(in the rows, 128 means zero)
Known rows, with every way that one mark hangs from another:
q_944(q_310(q_302 q_376)): [ 66  98  92  94  71  73 104 162 158 105  99 161 152  72 109 152 162 101
  99 182 186 113  98 105  89 125 120 121  74 120 149 162 152 101 113 118
  83 111  78 119 138 120 115 115 138 142 170 124 149 126 171 118 113  76
 116 142 124 143  93]
q_860(q_952): [ 80 116 120  96 106  96 136 155 156 131 121 176 152  93 129 131 145 136
 119 158 135 101 120 132  94 125 145  99  84 131 165 147 148 138 109 103
  99  83 104 131 112 116 115 137 154 131 140 144 151 119 149 154 118 156
  97 128 122 138 107]
q_679(q_753): [ 86  93 115 119 105 106 113 155 159 131 132 145 139  95 130 147 124 115
  82 128 137 104 103 136 104 100 138 114 112 112 144 157 174 159 128  95
 115 101  99 156 146 127 133 111 122 127 144 129 157 129 137 164  93 146
 106 145 122 171 127]
q_674(q_679): [ 80 142 136 103  96 101 126 172 150 119  97 164 142 105 108 141 132  98
 106 148 145  96 142 126 122 134 124 112  80 121 148 149 153 155  93  93
 125  89  87 137 168 146 138 118 148 141 121 134 175 115 131 158 127 144
  98 153 127 136 110]
q_679(q_302(q_310(q_376) q_375) q_753): [109  77  95 101 124  59 118 173 145 147 129 124 162  65 143 137 140 114
  54 117 165 129  59 140 119  82 134  86 127 123 177 170 163 152 117  92
 119 107  97 134 135 119 139 104 132 142 158 146 161 136 147 164  71 117
  95 124  85 166 141]
q_679(q_302(q_375) q_753): [107  73 100  97 132  82 130 159 146 126 137 120 157  78 140 142 134 114
  43 113 135 129  75 134 102  78 141  81 117 132 178 167 182 166 131  83
 135 106 104 133 136 134 127 108 126 151 147 153 160 127 131 185  77 125
  98 139 105 179 137]
q_376(q_952(q_860)): [ 67  88  88  66 116  75 150 152 198 123 127 167 162 105 152 107 164 117
  77 198 129 137 120 136  89 129 151 109  93 145 176 138 136 168 100  95
 109  70 129 138 130 113 125 109 146 137 151 141 149  90 172 167 107 163
  89 118 106 118  95]
q_48(q_674(q_679(q_302(q_310) q_753))): [ 81  89 130  79  95  92 129 191 144 139 122 112 166 109 110 163 110 110
  93 128 133 101 100 128 135 115 120 134 105 117 147 164 156 175  95 119
 166  83 106 144 145 132 146 100 122 118 144 125 154 126 119 162  71 144
  91 151 131 161 119]
q_944(q_310(q_302 q_376(q_952(q_860(q_985))))): [ 53  92  92  78  81  59 117 158 171 109 109 161 178  70 127 133 168 108
 101 204 178 125  99 100  95 129 125 125  67 130 169 148 133 114 103 116
  75  98  88 124 127 105 116 106 143 145 165 118 150 115 181 129 113  88
 108 140 110 136  88]
q_944(q_310): [ 59 102  93  88  87  95 125 169 163 116 123 170 146  85 127 150 155 129
  90 169 161 114 108 118 101 125 123 129  86 120 138 144 164 115 118 110
  95  98  94 124 144 102 120 117 149 153 149 134 143 121 165 138 122 124
 113 137 141 117 108]
q_674(q_679(q_302(q_310 q_375))): [ 95 126 128  81 115  74 135 188 140 127  99 148 159  83 122 134 147 102
  76 134 159 111 118 127 134 115 123  94  90 130 170 158 152 156  90  94
 134  88  92 125 161 131 143 115 156 153 124 147 176 119 139 165 112 136
  91 140 106 129 123]
q_310(q_302(q_375)): [109  83 120  69 103  88 121 159 131  97 102 157 150  87 123 115 166  83
  67 160 159 131 124 113  72 121 157  99  72 131 175 173 159 137 124  91
 115  97  84 133 144 147 113 125 138 134 151 139 163 114 152 147 109  97
 116 152 108 158 124]
q_310(q_376): [ 97 119 107 120  91  89 111 138 158 123 103 166 144 100 118 134 137 100
 124 178 160 117 110 128  88 146 130 111 102 131 149 166 147 135 106  93
  87 100  88 132 149 147 121 106 120 130 167 127 142 123 152 119 106 103
  97 129 119 146  95]
q_679(q_302(q_310 q_375) q_753): [108  70  99  89 129  70 127 178 143 146 135 122 164  65 150 136 142 120
  39 106 154 130  66 139 120  74 139  89 123 122 176 168 170 157 123  96
 126 103 105 137 133 113 139 108 138 146 149 149 164 133 148 174  74 134
  97 125  90 161 149]
q_679(q_302(q_310(q_376(q_952)) q_375) q_753): [106  73  94  90 132  49 120 174 160 146 131 124 168  62 148 132 141 115
  54 120 164 133  58 145 120  80 134  84 124 131 183 165 161 157 107  91
 118 103 104 132 125 113 138 102 141 141 162 147 165 129 150 173  66 124
  91 122  81 164 141]
q_679(q_302(q_310(q_376(q_952(q_860))) q_375) q_753): [ 99  70  86  89 127  50 131 170 162 149 135 126 170  64 153 129 150 115
  46 131 158 139  59 144 117  81 140  84 126 128 189 163 154 155 116  95
 118 101 111 136 128 114 142 101 135 142 163 147 161 123 159 172  68 123
  91 115  77 158 133]
q_376(q_952(q_860(q_985))): [ 63  93 107  66 126  72 156 150 184 123 135 162 185 100 162  98 160 125
  88 204 130 139 121 128  93 144 150 121  83 148 185 133 126 173  99  94
  92  66 124 143 127 103 123 100 139 141 146 132 148 100 173 162 112 166
  88 127 105 116  98]
q_48(q_674): [ 86  80 121  73  95 113 133 168 147 122 128 139 152 124 119 147 121 114
 106 160 125 114 115 127  93 144 134 143  99 124 140 164 158 164 109 112
 148  76 108 141 138 133 123 104 114 114 159 128 132 117 131 140  82 137
  94 141 146 145 114]
q_679(q_302(q_310(q_376)) q_753): [ 95  82  92 114 105  63 113 169 155 157 128 112 163  71 138 154 130 121
  68 124 164 109  58 127 126  82 123 106 123 126 163 165 160 156 113 119
 109 108 104 129 130 112 137  99 122 141 164 134 152 145 151 151  66 133
  96 127  95 169 118]
q_298(q_753): [ 91  94  86  92 107  98 122 158 159 119 108 150 131  95 104 152 155 115
  99 133 142 102 112 162  70  96 141 121 109 129 158 153 154 142 115 100
  92  78  92 143 136 122 117 115 109 119 131 138 151 111 168 149 109 124
 102 145 123 153  99]
q_310(q_302(q_679)): [ 96  82 129  78  91  73 118 163 126 102 116 147 156  95 113 131 154  71
  97 158 177 120 136 115  97 113 154 127  71 138 177 160 154 138 112 123
 110  92  78 132 135 136 120 129 125 137 147 135 151 115 155 125 108 116
 114 136 119 146  94]
q_376(q_952): [ 77  99 104  68 126  74 132 164 190 118 126 162 155 100 143 116 147 116
  95 177 141 122 119 137  95 128 139 116  84 156 167 138 150 165  84  90
 107  73 119 130 123 110 120 113 157 137 155 141 152 104 152 167 103 167
  94 132 112 132 108]

Rows:
[102  77 112  65 108  34 120 154 153  97 111 165 171  87 124 104 172  48
 101 190 185 157 122 140  88 119 161  97  85 147 212 157 126 130  95  90
 103  90  77 133 127 145 128 119 132 129 166 146 161  88 170 133  97  76
  98 114  84 147  91] : q_310(q_302(q_375 q_679) q_376(q_952(q_860)))
[106  77 124  79 119  34 100 160 153  99 116 154 163  77 116 116 152  45
 108 160 191 142 111 145  96  98 155 102  85 146 207 159 144 134  91  84
 107  99  66 139 118 143 131 120 137 124 166 140 167  99 148 145  84  80
 101 127  84 174 107] : q_310(q_302(q_375 q_679(q_753)) q_376(q_952))
[116  81 129  98  99  57  96 154 126 103 110 154 158  81 107 127 147  46
 108 148 192 135 115 137  93 103 153 101  93 131 191 173 152 122 115  90
 105 108  56 144 137 154 129 122 119 125 159 140 161 110 148 126  90  63
 110 132  96 173 110] : q_310(q_302(q_375 q_679(q_753)) q_376)
[103  85  94  67 130  49 146 163 148 138 125 140 190  73 159 108 166 121
  67 167 163 147  80 124 109 126 138  95  98 144 195 159 133 152 103  98
  98  85 108 120 133 110 127  99 140 155 155 149 149 123 172 146  91 123
  85 112  84 121 119] : q_679(q_302(q_310(q_376(q_952(q_860(q_985)))) q_375))
[105  95 125 100  81  56 100 149 130 105 101 149 158  90 100 134 148  53
 127 174 196 121 123 117  95 121 145 123  79 143 179 169 140 123 101 118
  92 102  64 130 136 149 124 117 115 131 168 128 150 119 156 101  97  76
 110 129 110 158  81] : q_310(q_302(q_679) q_376)
[115  84 131  61 129  58 132 196 115 128 141 188 151  83 147 112 164  79
 102 133 194 156 133 168 133 112 160 118 113 124 185 150 153 121 103  86
 117  74  74 146 142 105 150 130 164 144 129 166 159 106 166 133 110 139
  98  86  95  84 144] : q_302(q_310 q_375 q_679)
[ 82  77 120  90  98  36 113 148 156 112 119 141 185  84 123 120 152  60
 117 187 182 134 113 125 104 114 152 121  82 146 207 154 123 146  98 114
  87  91  77 145 118 129 131 108 115 126 164 123 156 109 167 131  88  94
  99 129  88 167  81] : q_310(q_302(q_679(q_753)) q_376(q_952(q_860(q_985))))
[ 82  92 107  85  91  52 119 136 167 111  97 146 184  87 127 109 162  84
 104 212 167 129 104 104  77 139 142 114  70 147 191 163 117 145  98 110
  77  91  94 132 126 135 117  99 122 123 174 115 152 113 175 128  97  92
 100 140  90 162  83] : q_310(q_302 q_376(q_952(q_860(q_985))))
[ 76  79 107  65  91  73 119 181 139  96 121 169 153  74 118 141 169  90
  85 158 187 133 116 122 102 106 141 120  72 121 169 147 166 103 120 105
 106 100  74 125 135 110 121 132 152 153 144 143 157 111 166 136 120  94
 116 134 124 124 113] : q_944(q_310(q_302(q_375 q_679)))
[116  88 125  61 133  30 122 193 137 131 136 189 161  78 145 105 162  67
 123 153 207 157 123 178 134 116 154 115 116 137 195 143 137 119  79  76
 107  75  73 139 128 107 150 121 166 136 146 162 161  98 169 129 102 123
  89  80  80  93 133] : q_302(q_310(q_376(q_952)) q_375 q_679)
[114  90  92  76 122  58 133 166 141 137 116 144 166  75 145 123 159 113
  65 151 170 139  81 126 105 115 133  90 107 142 178 168 150 141 105  98
 108  96 102 112 137 123 126 107 140 153 160 154 147 127 161 138  91 114
  94 113  93 129 123] : q_679(q_302(q_310(q_376) q_375))
[ 96  94  87  81 112  49 130 169 162 145 117 131 170  77 143 131 153 123
  78 163 169 119  76 117 113 117 126 106  99 151 173 160 140 151  88 121
 100  88 115 108 123 110 122 102 138 150 166 141 143 133 164 136  84 138
  93 117  98 131 100] : q_679(q_302(q_310(q_376(q_952))))
[121  91 129  73 124  45 120 187 120 130 132 192 154  77 138 112 162  68
 124 145 206 155 124 171 130 119 151 115 119 123 183 153 143 110  95  80
 104  82  62 142 144 116 151 123 155 139 141 159 156 107 167 114 104 110
  93  83  90  92 135] : q_302(q_310(q_376) q_375 q_679)
[112  73 133  76 132  60 122 197 119 136 149 173 150  74 145 122 151  79
  94 110 192 144 119 177 143  87 160 119 124 112 182 146 161 127 114  81
 125  84  71 158 139 104 159 128 157 137 129 157 167 110 157 146  95 140
  99  93  88 112 155] : q_302(q_310 q_375 q_679(q_753))
[101  70 114  75 109  36 113 157 155 103 117 158 167  82 123 111 162  47
  96 176 182 152 112 147  92 100 160  99  95 139 210 158 134 133 104  87
 107  96  74 144 123 143 134 118 131 124 166 141 165  91 161 145  87  77
 101 116  80 164 100] : q_310(q_302(q_375 q_679(q_753)) q_376(q_952(q_860)))
[112  86  97  67 125  66 140 176 140 136 122 141 166  75 147 124 163 120
  53 141 160 138  87 126 107 110 139  93 102 142 180 165 158 147 109 103
 117  90 109 116 138 114 124 112 148 157 150 157 151 127 159 151  95 133
  96 118  99 124 130] : q_679(q_302(q_310 q_375))
[ 91 105 102  88 102  57 114 177 171 151 113 168 156  81 142 122 152 110
 113 175 179 119 100 137 113 134 127 124 102 131 154 154 130 135  82 110
  82  82 100 129 133 102 136 109 154 127 166 127 151 123 176 125  97 143
  95 111  93 117 113] : q_302(q_310(q_376(q_952)))
[ 81 123 121 103 108  62 119 187 163 147 106 126 162  79 117 150 127 103
  86 128 161  94  95 130 148  95 116 101 103 127 168 150 150 167  80 103
 128  96  95 131 149 126 154 104 149 141 135 132 182 130 132 176  89 143
  90 147  97 161 116] : q_674(q_679(q_302(q_310(q_376(q_952))) q_753))
[ 96  91 123 110  97  47 104 185 133 151 138 157 155  82 127 144 131  81
 134 131 203 117 108 160 150  98 142 138 125 116 167 147 144 127  98 113
  98  90  71 152 133 104 160 118 134 129 148 137 153 128 165 116  85 139
  97  95  98 122 116] : q_302(q_310(q_376) q_679(q_753))
[116  96 115  92  95  73 104 143 139  99  91 162 151  81 115 119 162  67
  97 176 175 130 110 117  67 131 143  93  80 132 177 184 147 124 113  87
  96 109  71 129 145 162 116 115 125 125 168 131 158 116 156 121 101  60
 109 144  97 172 111] : q_310(q_302(q_375) q_376)
[ 84 102  93  86  99  56 125 172 173 151 112 172 159  86 147 118 160 112
 102 186 174 126 100 136 111 136 131 122 110 126 158 153 124 136  89 112
  83  81 106 135 134 103 139 106 148 126 165 132 149 119 184 124 100 142
  94 104  89 108 108] : q_302(q_310(q_376(q_952(q_860))))
[ 92  76 129  90  90  75 110 163 126 107 124 139 154  91 112 140 145  69
  91 142 173 115 125 121 106  94 155 127  83 133 178 160 159 144 121 121
 116  97  73 144 131 135 126 127 123 131 148 134 157 120 148 136  95 117
 115 141 113 165 102] : q_310(q_302(q_679(q_753)))
[ 83  84 121  95 110  33 119 179 146 153 147 155 180  79 144 128 141  85
 133 153 198 133 107 157 154 105 146 143 120 124 187 137 126 139  91 112
  89  80  81 158 122  88 161 108 136 131 145 135 154 119 174 126  87 149
  90  91  86 113 110] : q_302(q_310(q_376(q_952(q_860(q_985)))) q_679(q_753))
[115  76 136  88 136  79 128 171 124 106 150 170 148  91 134 124 139  70
  96 116 166 147 132 173 119  91 164 105 115 124 188 149 177 139 123  64
 134  90  69 162 144 133 143 129 138 140 125 164 165 101 134 162 101 124
  99 112 111 137 141] : q_302(q_375 q_679(q_753))
[ 89  92  80  77 106  49 139 162 164 152 119 132 177  80 148 127 158 122
  71 174 164 127  78 118 110 116 131 103 105 145 179 159 134 151  97 125
  99  88 121 112 128 109 127 104 133 150 167 145 140 126 173 136  85 136
  91 110  93 124  95] : q_679(q_302(q_310(q_376(q_952(q_860)))))
